Each row comes from the steps of one walk. Every step used is in the known rows, and no mark comes twice. Write the walk behind each row, first mark first.
In the rows, zero is written as 128.
Known rows
datapi, bapi, fuzip: [ 66 107 143 135 191 140 120 169 128  88 125 117 129 145 122 188 106 140
 123 121 132 113 157 101 145 109 133 139 123  98 146 126 147  88]
dibet, bokon, vimer: [ 57 118 103 144 176  93 107 136 167 186 123 131 121 138 121 202 121 138
 158 118 134 136 133  92 155  95 153 161 127 104 150 156 117  98]
bezoz, pafi, lenu, sifi, gobam, fuzip, mumuf: [153 124 122  68 158 135 109 151 147 145 119 129 130 201 114  87 103 122
  79 109 122 101 164 107 108  90 122 114  81  58 140 135 108  99]
gobam, fuzip, vuvupa: [ 94 117 128 155 147  97 108 146 142 136 112 138 157 136 127 129 137 141
 146 128 129 115 134 103 142 119 135 140 126 107 135 125 151  94]
duru, gobam, fuzip, vuvupa: [105 112 134 155 102 101 107 131 161 129  98 143 162 109 126 129 132 162
 184 129 132 118 123  99 139 126 121 152 111 122 125 125 146  94]
sifi, gobam, fuzip, vuvupa, lenu: [104 120 140 172  25 119 100 134 162 145  91 132 158 130 121 105 138 145
 115 127 131 122  96  95 122 114 127 147 143 108 118 119 130  96]
sifi, gobam, fuzip: [108 126 135 157 149  99 107 124 158 149 112 132 142 129 122 130 122 140
 150 117 139 115 111  77 123 111 127 146 126  96 140 127 119  89]
lenu, vuvupa: [ 72 122 115 125 162  98 113 146 157 128 130 140 139 148 123 177 133 144
 148 118 128 123 122 109 141 139 140 137 136 126 159 139 158  98]
bokon, vimer, mumuf, lenu, sifi, gobam, fuzip: [158 117 150 210 129 132 101 128 154 157 114 142 151 120 112 106 125 138
 133 133 108 131 119  87 146 101 140 115  77 130 129 146 112 113]
pafi, lenu, sifi, gobam: [114 131 160  65 111 113 110 124 147 162 128 124 135 171 113 160 122 131
 118 103 123 118 153 101 134  98 118 134 118 113 165 149 122  97]
sifi, gobam, fuzip, mumuf, lenu: [146 118 139 179  95 121 108 161 169 132 107 132 135 132 124 109 124 130
 125 118 107  97 106  87 112 105 139 130 102  78 112 126 110  98]
datapi, bapi, fuzip, lenu, vuvupa: [ 70 111 101 170 117 166 122 182 135  54 118 124 134 170 118 201 136 146
 118 119 111 114 165 116 129 120 138 130 128 107 139 124 157  93]
funo, bapi, datapi: [ 86 122 119  85 210 128 119 138 126 154 114 131 144 126 131 196 106 137
 156 121 135 108 125 110 164 125 122 163 129  90 156 139 125 104]
bezoz, fuzip: [ 75 106 122 108 142 112 112 147 138 165 125 129 134 146 123 143 113 122
 163 108 144 115 143  90 154 123 139 146 143  87 152 131 134  85]
fuzip, vuvupa, lenu, sifi, gobam: [ 93 119 137 128   4 135 105 144 149 189 108 123 157 152 113 135 129 144
  94 113 121 126  98 113 133 120 129 132 137 139 137 139 153 105]
dibet, bokon, vimer, mumuf, lenu: [ 91 118 158 177 154 115 103 149 162 156 108 138 133 113 119 202 119 143
 132 133 115 134 129  96 174 103 160 147 106 111 130 166 107 107]
gobam, fuzip: [ 92 126 135 131 210  91 110 135 143 134 125 135 138 139 125 134 122 134
 165 127 137 115 135  95 138 113 133 145 133  96 140 130 123  91]
bokon, vimer, mumuf, lenu, pafi: [100 111 173 147 180 151 108 134 160 141 132 143 136 126 114 183 105 139
 147 129 108 136 117 108 158 135 155 131 109 134 140 163 111 110]
mumuf, fuzip, vuvupa, lenu: [ 61 112 125 131  80 114 114 164 163 153 115 129 162 125 122 117 132 137
  96 124 118 128 121 115 149 137 145 145 143 130 132 131 133  96]
duru, gobam, fuzip: [105 119 138 127 165  99 109 117 165 120 112 139 145 115 124 131 120 155
 198 127 139 118 124  91 134 118 124 155 115 110 130 130 120  90]
duru, gobam: [ 85 115 150 100 134 108 114 120 167 139 118 133 139 115 122 174 111 155
 192 120 137 121 116  97 142 131 124 160 124 121 140 144 134  92]
funo, bapi: [ 73 115 112 114 189 133 105 135 137 157 123 122 142 121 123 175 105 142
 171 121 138 119 135 104 165 116 125 162 150  97 157 137 139 105]
pafi, lenu, mumuf: [ 91 122 164  48 142 143 109 149 147 103 127 123 129 170 121 160 113 124
 124 118 126 117 163 106 123 111 127 133 117  89 139 148 128  90]
bapi, fuzip, gobam: [ 83 113 125 129 134 131 122 162 138 127 107 130 136 133 122 134 111 148
 131 117 120 104 135  91 122 115 137 143 125 112 131 134 129  93]
bapi, fuzip: [ 82 117 145 114 195 120 122 151 134 103 122 128 133 145 126 152 118 132
 134 127 126 112 134 101 137 114 133 138 121 109 151 131 137  89]
datapi, bapi, fuzip, vuvupa, lenu: [ 62 102 147 154  71 163 113 185 133  88 104 117 144 146 121 164 124 147
  84 132 126 121 143 118 145 112 132 140 140 110 124 117 158  95]
lenu, sifi, gobam, fuzip, mumuf: [141 120 102 144 127 123 109 151 141 168 116 121 143 159 119  95 114 133
 136 112 119 105 119  95 108 101 136 112  91  98 132 130 137  99]
lenu, mumuf, fuzip, gobam: [ 74 110  98 115 117 138 119 182 159 164 114 122 149 119 117 117  97 142
 116 103 116 114 133  86 111 143 154 128 111 118 114 143 125  90]
dibet, bokon: [ 54 131 133 105 183  85 110 148 147 172 117 124 125 142 123 217 114 142
 147 108 138 119 134  99 151 108 147 157 140  94 148 153 126  89]
vimer, bokon: [ 60 134 107  99 213  74 111 113 159 170 143 122 132 128 124 164 118 136
 174 131 133 105 122 100 155 125 152 160 132 108 146 153 127  99]
pafi, lenu, sifi, gobam, fuzip, mumuf: [153 127 124 100 109 122 106 143 142 139 115 123 138 181 117  95 122 125
 124 113 114 106 161 100 109  80 123 113  89  84 137 134 116  99]
fuzip, gobam: [ 73 117 121 120 117 114 117 147 151 177 116 130 138 128 120 159 111 147
 146 109 129 114 127  90 133 124 139 152 146 112 131 148 129  98]
pafi, lenu, sifi, gobam, fuzip: [133 135 145  92 149 101 105 123 143 144 122 130 140 170 114 123 128 132
 130 111 125 114 164  95 125  86 116 128 109 102 154 135 108  95]
datapi, bapi, fuzip, mumuf, lenu, pafi: [ 96 104 152 120 165 181 118 208 138  78 131 119 116 166 119 194  95 139
 108 111  97  96 146 122 122 119 153 116 104  90 126 130 131  96]
sifi, gobam: [ 88 120 148 132 120 108 113 126 162 165 118 126 138 128 120 169 114 138
 139 108 137 119 101  84 132 124 129 152 134 109 151 141 133  92]

Write each row's walk
[ 92 115 127 116 108 188 123 177 129  68 112 118 133 172 121 141 117 127
 125 125 107 110 136 107 105 118 137 126 110  94 116 136 139  85] => bapi, fuzip, lenu, mumuf
[118 124 118 156  63 167 108 145 152 114 101 122 142 152 117 123 122 133
 139 113 121 113 114  83  89 114 130 133 114  81 106 132 120  85] => sifi, gobam, fuzip, lenu, mumuf
[102 122 146 161 165 118 103 155 144 179 119 134 135 132 112 192 117 140
 129 125 107 134 140 109 176  97 161 127  93 129 138 171 118 112] => dibet, bokon, vimer, mumuf, lenu, sifi
[110 115 147 129 123 127 115 176 159 133 126 128 128 142 126 152 119 122
 127 120 103 102 119 111 137 118 148 134 116  88 120 142 129 102] => fuzip, mumuf, lenu
[113 133 133 127 100 120 102 132 146 164 115 125 144 155 113 103 122 137
 121 119 132 121 110  99 118 100 126 130 133 116 131 129 112  98] => vuvupa, lenu, sifi, gobam, fuzip
[106 114  98 131  30 152 114 145 131 190 116 120 139 173 111 132 120 122
 148  89 124 114 142  91 132 113 132 134 135  97 144 136 128  88] => bezoz, fuzip, lenu, sifi, gobam
[120 121 119 159  98 105 106 141 140 179 110 132 163 144 118 116 134 144
 128 113 123 116 119  98 128 113 128 122 106 127 143 126 156 100] => lenu, sifi, gobam, fuzip, vuvupa
[128 119 135 154 157 117 111 172 154 113 119 135 133 143 128 110 125 124
 138 128 105  98 131 106 129 105 147 128 108  78 112 129 115 100] => gobam, fuzip, mumuf, lenu
[135 120 142 144 123 138 105 159 168 139 118 133 129 146 119 135 109 136
 138 106 104  97 101  98 101 121 149 124 106  87 118 131 105  98] => sifi, gobam, fuzip, mumuf, lenu, pafi
[130 119 104 174 143 109 109 183 163  93 119 146 138 149 127 115 144 134
 134 129  97  98 127 114 120 120 152 116 103  95 122 124 135 104] => gobam, fuzip, mumuf, lenu, vuvupa
[ 67 116 126  93 117 150 112 172 163 131 122 117 144 140 119 112 106 126
 102 122 124 128 118 107 120 137 150 131 128 113 117 138 117  88] => vuvupa, lenu, mumuf, fuzip
[129 116 115 164 112 119 109 144 157 141 104 125 141 139 125 105 115 134
 141 119 128 106 108  82 106 106 135 131 104  78 124 127 126  93] => sifi, gobam, fuzip, mumuf
[142 123 122 133 165 121 110 179 137 138 131 132 135 164 121 100 124 125
 130 123  98  97 141 118 129 101 147 109  95  97 119 132 126 106] => gobam, fuzip, mumuf, lenu, sifi
[ 73 117  96 191 137 133 114 149 161 158 102 126 148 120 116 174 120 137
 130 125 113 146 151  94 162 110 166 148 107 115 127 166  96  96] => dibet, bokon, vimer, mumuf, fuzip, lenu
[ 56 126 158  61 146 142 108 136 150 148 134 127 129 162 115 183 106 138
 138 115 132 127 110 120 131 135 144 147 166 115 142 147 115  95] => vuvupa, lenu, pafi
[ 67 113 107 107  55 158 113 181 166 156 107 119 148 127 115  97  99 143
  96 113 117 121 120  96 106 137 153 136 133 118  97 142 110  93] => vuvupa, lenu, mumuf, fuzip, gobam
[ 89 124 138 138 142 100 113 165 168 117 134 146 136 142 122 181 143 140
 133 119 107 112 119 115 146 138 145 135 132 124 147 139 143 104] => mumuf, lenu, vuvupa
[ 74 114 119  97 176 130 118 172 158 140 131 122 146 132 121 129 103 129
 123 113 121 121 132  96 123 142 150 126 105 112 133 141 133  86] => lenu, mumuf, fuzip
[ 94 129  87 165 134 119 112 149 151  97 117 142 145 163 122 144 153 138
 157 125 115 118 140 111 122 124 139 136 138 103 131 129 132  95] => gobam, fuzip, lenu, vuvupa
[ 97 124 121 128 100 122 104 154 130 154 114 131 158 161 118 100 139 139
 117 131 121 123 133 125 139 108 134 126 134 125 127 126 143 104] => gobam, fuzip, vuvupa, lenu, sifi
[ 60 102 126  92  52 153 103 158 141 171 113 131 144 164 118 142 114 133
 134 106 132 121 126 118 142 141 146 141 165 106 138 129 138  91] => bezoz, fuzip, vuvupa, lenu, pafi
[109 109 140 202 133 130 107 147 170 113 120 152 148 120 120 159 137 143
 135 141 104 136 120 107 161 136 152 126 100 142 140 154 140 116] => bokon, vimer, mumuf, lenu, vuvupa
[ 85 121 100 151 118 146 124 166 139  67 116 136 138 171 122 159 147 138
 132 127 104 112 140 117 121 127 137 130 126 117 143 130 148  93] => bapi, fuzip, lenu, vuvupa
[ 89  95 117 204 130 127 114 145 162 159 110 138 175  96 121 118 124 140
 118 140 115 147 134  98 171 140 154 131  91 148 140 148 145 106] => bokon, vimer, mumuf, fuzip, vuvupa
[ 83 108 139 142 132 127 120 164 135 107 110 132 152 141 128 143 131 141
 118 129 116 111 130 110 144 124 133 135 115 120 146 126 163  94] => bapi, fuzip, vuvupa
[ 98 114 141 147  46 122 101 129 167 119  91 139 159 117 123 110 136 160
 161 138 132 127 110 109 134 121 121 157 132 122 109 122 132  97] => duru, gobam, fuzip, vuvupa, lenu
[ 87 120 109 170 122 135 121 158 151 104 109 135 168 130 118 147 133 142
 120 127 104 130 141 111 147 155 154 123 113 138 134 148 137  96] => vimer, mumuf, fuzip, lenu, vuvupa
[120 122 150 185 105 122 101 142 158 197 107 131 138 122 110 186 116 149
 119 116 108 133 117  91 161  96 153 129  87 132 137 168 114 111] => dibet, bokon, vimer, mumuf, lenu, sifi, gobam
[ 91 122 144 135  55 137  98 137 162 154 101 134 153 145 116 132 124 151
 120 114 127 123  93 106 110 129 134 141 145 117 128 125 123  96] => sifi, gobam, fuzip, vuvupa, lenu, pafi
[119 112 115 155 126 137 120 200 155  64 118 139 131 159 127 134 138 135
 110 129  86  92 125 122 119 126 151 111  91 110 131 126 151 102] => bapi, fuzip, mumuf, lenu, vuvupa
[ 93 107 106 192 133 153 120 135 159 136 115 131 158 118 116 131 121 126
 130 135 108 147 144  95 158 128 153 140 108 128 130 157 108 100] => bokon, vimer, mumuf, fuzip, lenu
[103 103 129  96 117 152 110 184 147 155 130 131 120 167 120 145 100 119
 148  96 108  96 135 110 133 132 158 125 125  77 132 135 118  93] => bezoz, fuzip, mumuf, lenu, pafi
[ 86 115 122  72 101 140 116 174 163 137 116 124 143 141 116 115 107 137
 103 105 110 114 174  92 112 122 141 132 108 106 120 147 107  89] => pafi, lenu, mumuf, fuzip, gobam
[ 99 126 100 133  90 133 123 149 155 183 126 118 150 150 110 134 123 129
 116  95 107 120 132  98 126 124 142 131 118 128 141 144 116  93] => mumuf, fuzip, lenu, sifi, gobam
[ 88 109 134  82  97 134 112 177 159 117 118 127 159 149 121 124 126 130
  93 116 108 118 170 110 131 130 136 123  98 111 135 138 140  89] => pafi, lenu, mumuf, fuzip, vuvupa
[107 114 146 157  24 143 109 152 146 179  95 122 184 117 111  99 116 148
  68 121 113 134 108 108 147 141 142 117 103 160 129 143 145 102] => vimer, mumuf, fuzip, vuvupa, lenu, sifi, gobam
[ 88 116 143 108  70 137  99 128 167 127 103 142 155 132 118 136 121 167
 172 126 128 125 107 119 122 137 130 150 135 131 116 129 123  97] => duru, gobam, fuzip, vuvupa, lenu, pafi
[ 87 120 136 150  88 117 103 148 148 129 103 134 155 140 124 109 139 138
 123 138 129 124 122 113 139 113 132 144 148 105 119 122 135  97] => gobam, fuzip, vuvupa, lenu
[100 131 128 135 116 147 110 126 153 140 116 130 137 159 114 162 119 140
 155 102 121 115 116  93 103 122 135 143 141  94 130 136 101  88] => sifi, gobam, fuzip, lenu, pafi
[135 124 111 137  65 140 103 151 146 158 105 118 141 167 116  75 117 131
 116 122 120 113 107 105 103  96 136 118 114  99 115 127 120 102] => vuvupa, lenu, sifi, gobam, fuzip, mumuf
